Each row comes from the steps of one walk. Every step used is in the known rows, and no mark comes twice. Write the walk behind each row, first mark first.
Known rows:
vinik, ginaz, zopi: [  1.1   6.7  11.1 -18.1  28.7  -2.5   0.0  -8.3  37.8  -8.3 -16.3  -3.9
  20.8 -24.3  14.3 -13.3 -21.7]
gero, vinik, podiv: [ 13.2   9.3  -0.7 -17.5  12.3  16.4  -3.8 -19.3   2.3 -16.8 -24.7  -3.9
   0.7 -29.1  -2.4 -28.7 -43.2]
zopi, dozik, vinik, ginaz: [  4.5  13.9  -1.8   2.9   1.5  -0.5  21.0 -20.4   6.5 -30.5 -48.9 -14.9
  -3.9 -35.8   7.2  -0.5 -42.0]
ginaz, zopi, podiv: [-31.8  28.1   4.8 -46.2  31.2  -4.5  11.7  -8.4  30.2 -19.6 -15.4  -5.3
  30.5 -16.5 -12.8 -26.2  -4.1]
gero, zopi: [ 16.3  -2.2  -8.2 -42.2  24.0  41.4   4.2 -18.1  20.0 -16.4 -36.3  -6.9
  10.0 -25.3  -6.1 -13.5 -31.5]
podiv, zopi, gero, vinik: [  0.1   3.4   1.8 -23.3  26.9  20.0 -11.7 -15.6  -1.1  -3.2  -5.8  -3.6
  19.1 -10.5  -2.6 -10.2   0.8]
dozik, zopi, podiv: [-23.8  15.8  -3.4 -54.9  13.6  18.6  21.3 -13.8  28.1  -7.1 -43.0 -17.0
  23.0 -15.1  -7.7 -26.2 -13.4]
gero, vinik, ginaz, zopi: [  5.8  15.5  12.9  -5.3  23.4   5.8 -21.5 -20.2  32.1 -16.6  -7.3   6.3
   8.1 -27.8  10.0 -16.4 -19.0]
podiv, vinik, ginaz, zopi: [ -7.9  37.9  11.4 -14.2  21.3 -17.5   5.3 -13.1  22.4 -15.7  -8.0 -11.8
   5.4 -21.9  11.4  -8.7 -15.8]
zopi, podiv, vinik: [-23.2  42.3  -6.3 -47.2   8.5  -3.1  25.2 -15.0  -2.5 -25.0 -32.2 -12.2
   2.7 -17.2 -17.0 -24.7 -17.1]
dozik, vinik, podiv, zopi: [ -0.6  26.6  14.8 -12.7  18.1 -18.7  21.1   0.7  -0.3 -11.3  -3.4 -22.9
  -0.2 -17.1   4.1  -3.1 -20.8]
gero, vinik: [  5.7  -2.9  -3.7 -18.9  14.8  36.8  -8.1 -26.7  -1.1 -18.9 -40.5   5.3
   7.9 -32.3 -10.9 -26.1 -33.6]
podiv, zopi, dozik: [-25.5  23.4  -5.7 -14.1  17.4   7.7  21.8 -15.7  -2.2 -25.7 -32.2 -19.5
  38.4 -19.1  -4.5 -32.3 -26.5]
podiv, zopi: [-10.4   7.4   3.4 -26.8  25.7  11.1  12.4  -6.3   4.8  -7.5 -21.2 -11.3
  28.5 -15.7  -0.9 -23.9 -16.8]
podiv, vinik, ginaz, zopi, gero, viro: [-11.9  16.7  -2.9 -37.7  18.9 -28.1  23.2  -9.4  14.1  19.2  -4.7 -17.2
  21.6  -8.5  18.3  14.3  -4.2]
ginaz, zopi, dozik: [-31.8  20.9  -4.8 -12.6  25.7   8.6  14.3 -20.6  15.7 -30.6 -36.7 -13.7
  43.2 -28.8  -9.0 -28.9 -27.8]
vinik, ginaz, zopi, gero: [  6.4  -5.7   7.2 -27.0  35.3  -1.4  -3.0  -5.2  38.1   3.4  -9.2  -6.7
  23.9 -16.1  16.7   2.2  -6.1]

Which walk is each row?
[ -2.2  25.2   6.7 -23.2  27.7 -17.0   1.7 -10.0  21.9  -2.5  -1.7 -14.7
   9.0 -13.5  13.6   6.3  -0.9]  podiv, vinik, ginaz, zopi, gero
[  0.1  21.6  -8.2 -61.9  21.3  24.5  11.1 -14.5  27.7 -23.3 -26.6  -7.1
   7.6 -16.7 -13.4 -20.4 -18.1]  gero, zopi, podiv
[-12.8  44.3  -0.1  -0.4   9.9  -4.8   5.3 -20.7  -5.4 -31.9  -6.5 -18.6
  18.8 -19.7  -0.5 -37.1 -34.6]  gero, vinik, podiv, zopi, dozik
[-14.4  23.0   1.2  -4.9  20.8  -6.1   9.4 -17.5  31.2 -26.3 -26.4 -12.5
  30.8 -28.4  11.1 -21.8 -31.0]  vinik, ginaz, zopi, dozik
[-23.0  30.6   1.2  -1.1  12.7  -2.3  25.4 -15.4  -9.7 -30.8 -30.4 -22.4
  16.5 -24.3  -7.3  -8.9 -18.9]  podiv, zopi, dozik, vinik
[ -4.7  24.6  -4.5  -4.7   5.0  -6.1  30.9 -15.8  -6.6 -32.2 -42.2 -24.8
   1.7 -34.1  -4.6 -10.1 -48.0]  zopi, dozik, vinik, podiv
[ 22.8  -0.9   2.4 -11.1   9.9  22.0 -13.6 -22.8  14.7 -15.0 -31.4   6.5
  -4.4 -31.1   9.0 -19.4 -37.0]  gero, vinik, ginaz
[-10.1  -7.5   0.3 -35.7  40.2  13.3   1.6  -8.8  22.2   0.4 -19.9  -8.3
  36.7 -17.3  -3.6  -4.7  -3.1]  ginaz, zopi, gero
[-32.2  47.7  -2.3 -51.7   5.2   3.5  26.2 -18.2  12.3 -15.0 -35.1 -24.6
   7.6 -12.7 -10.6 -22.0  -7.7]  dozik, zopi, podiv, vinik
[-14.6  30.3  10.9 -37.5  25.4 -18.7   7.2  -4.9  45.9 -15.1  -6.2  -3.9
  17.7 -16.2   7.1 -20.2  -7.7]  vinik, ginaz, zopi, podiv
[-22.8  54.7   1.5  -1.6  12.5 -21.3  14.4 -21.8  15.3 -34.0 -19.6 -19.5
  15.5 -25.6   7.6 -17.1 -26.4]  podiv, vinik, ginaz, zopi, dozik
[ -7.2  32.9   7.9   7.2   7.2 -17.4  21.3 -12.1   5.5 -26.9 -20.6 -21.3
   3.3 -22.8  13.3  -0.8 -22.2]  podiv, zopi, dozik, vinik, ginaz
[-18.3  35.1  -1.8 -12.7  15.1 -13.2  26.5  -9.0   0.5 -23.7 -15.7 -29.0
  31.6 -15.7   3.8 -34.5 -36.5]  vinik, podiv, zopi, dozik
[ -1.9 -20.2  -6.8 -44.5  23.3  36.0  10.7 -14.0  19.9  12.0 -46.4 -20.5
  29.1 -15.6   2.1  -4.5 -11.1]  dozik, zopi, gero
[-40.4  58.9   4.6 -42.3  22.9 -19.4  17.2 -13.0  14.4 -26.6  -8.2 -12.7
  15.0 -14.7 -16.0 -21.7   1.4]  ginaz, zopi, podiv, vinik
[  2.1  21.6 -10.1 -15.5  11.5  27.6  18.6 -26.8   5.9 -40.5 -44.9 -18.3
  -2.7 -33.5 -12.5   1.2 -34.5]  gero, zopi, dozik, vinik
[  2.9  14.4  18.2  -4.2  24.1 -12.4   4.1  -7.4  29.9 -14.0 -14.0  -6.6
  -1.0 -29.5  11.1   9.7 -15.1]  dozik, vinik, ginaz, zopi
[  8.9   2.5  14.0 -13.7  30.2 -11.8   0.7  -4.4  30.3  -1.3  -7.4  -9.4
   1.4 -20.8  13.6  25.1   0.3]  dozik, vinik, ginaz, zopi, gero
[ -4.9   1.6   3.0 -23.2  35.7  21.5 -19.5 -20.5  15.8  -7.8 -10.3   2.2
  23.6 -20.2  -8.1  -8.5  -0.8]  ginaz, zopi, gero, vinik
[ -8.0  52.8  -8.3 -58.5  13.7  10.0  16.8 -18.9  12.9 -30.9 -18.3 -14.4
  -8.2 -14.1 -16.8 -15.6 -13.0]  gero, zopi, podiv, vinik
[  1.8  13.2   6.5 -21.8  33.4   1.4 -14.8 -13.3  19.4  -5.9   6.1  -6.8
  16.7 -17.2  -0.2 -10.5 -11.0]  ginaz, zopi, gero, vinik, podiv
[ -6.7  -1.9  -5.9 -49.6  21.0 -19.8  35.1   3.5  -1.4  29.8  -1.4 -26.6
  37.0   1.5  14.6  -3.9 -14.7]  vinik, podiv, zopi, gero, viro
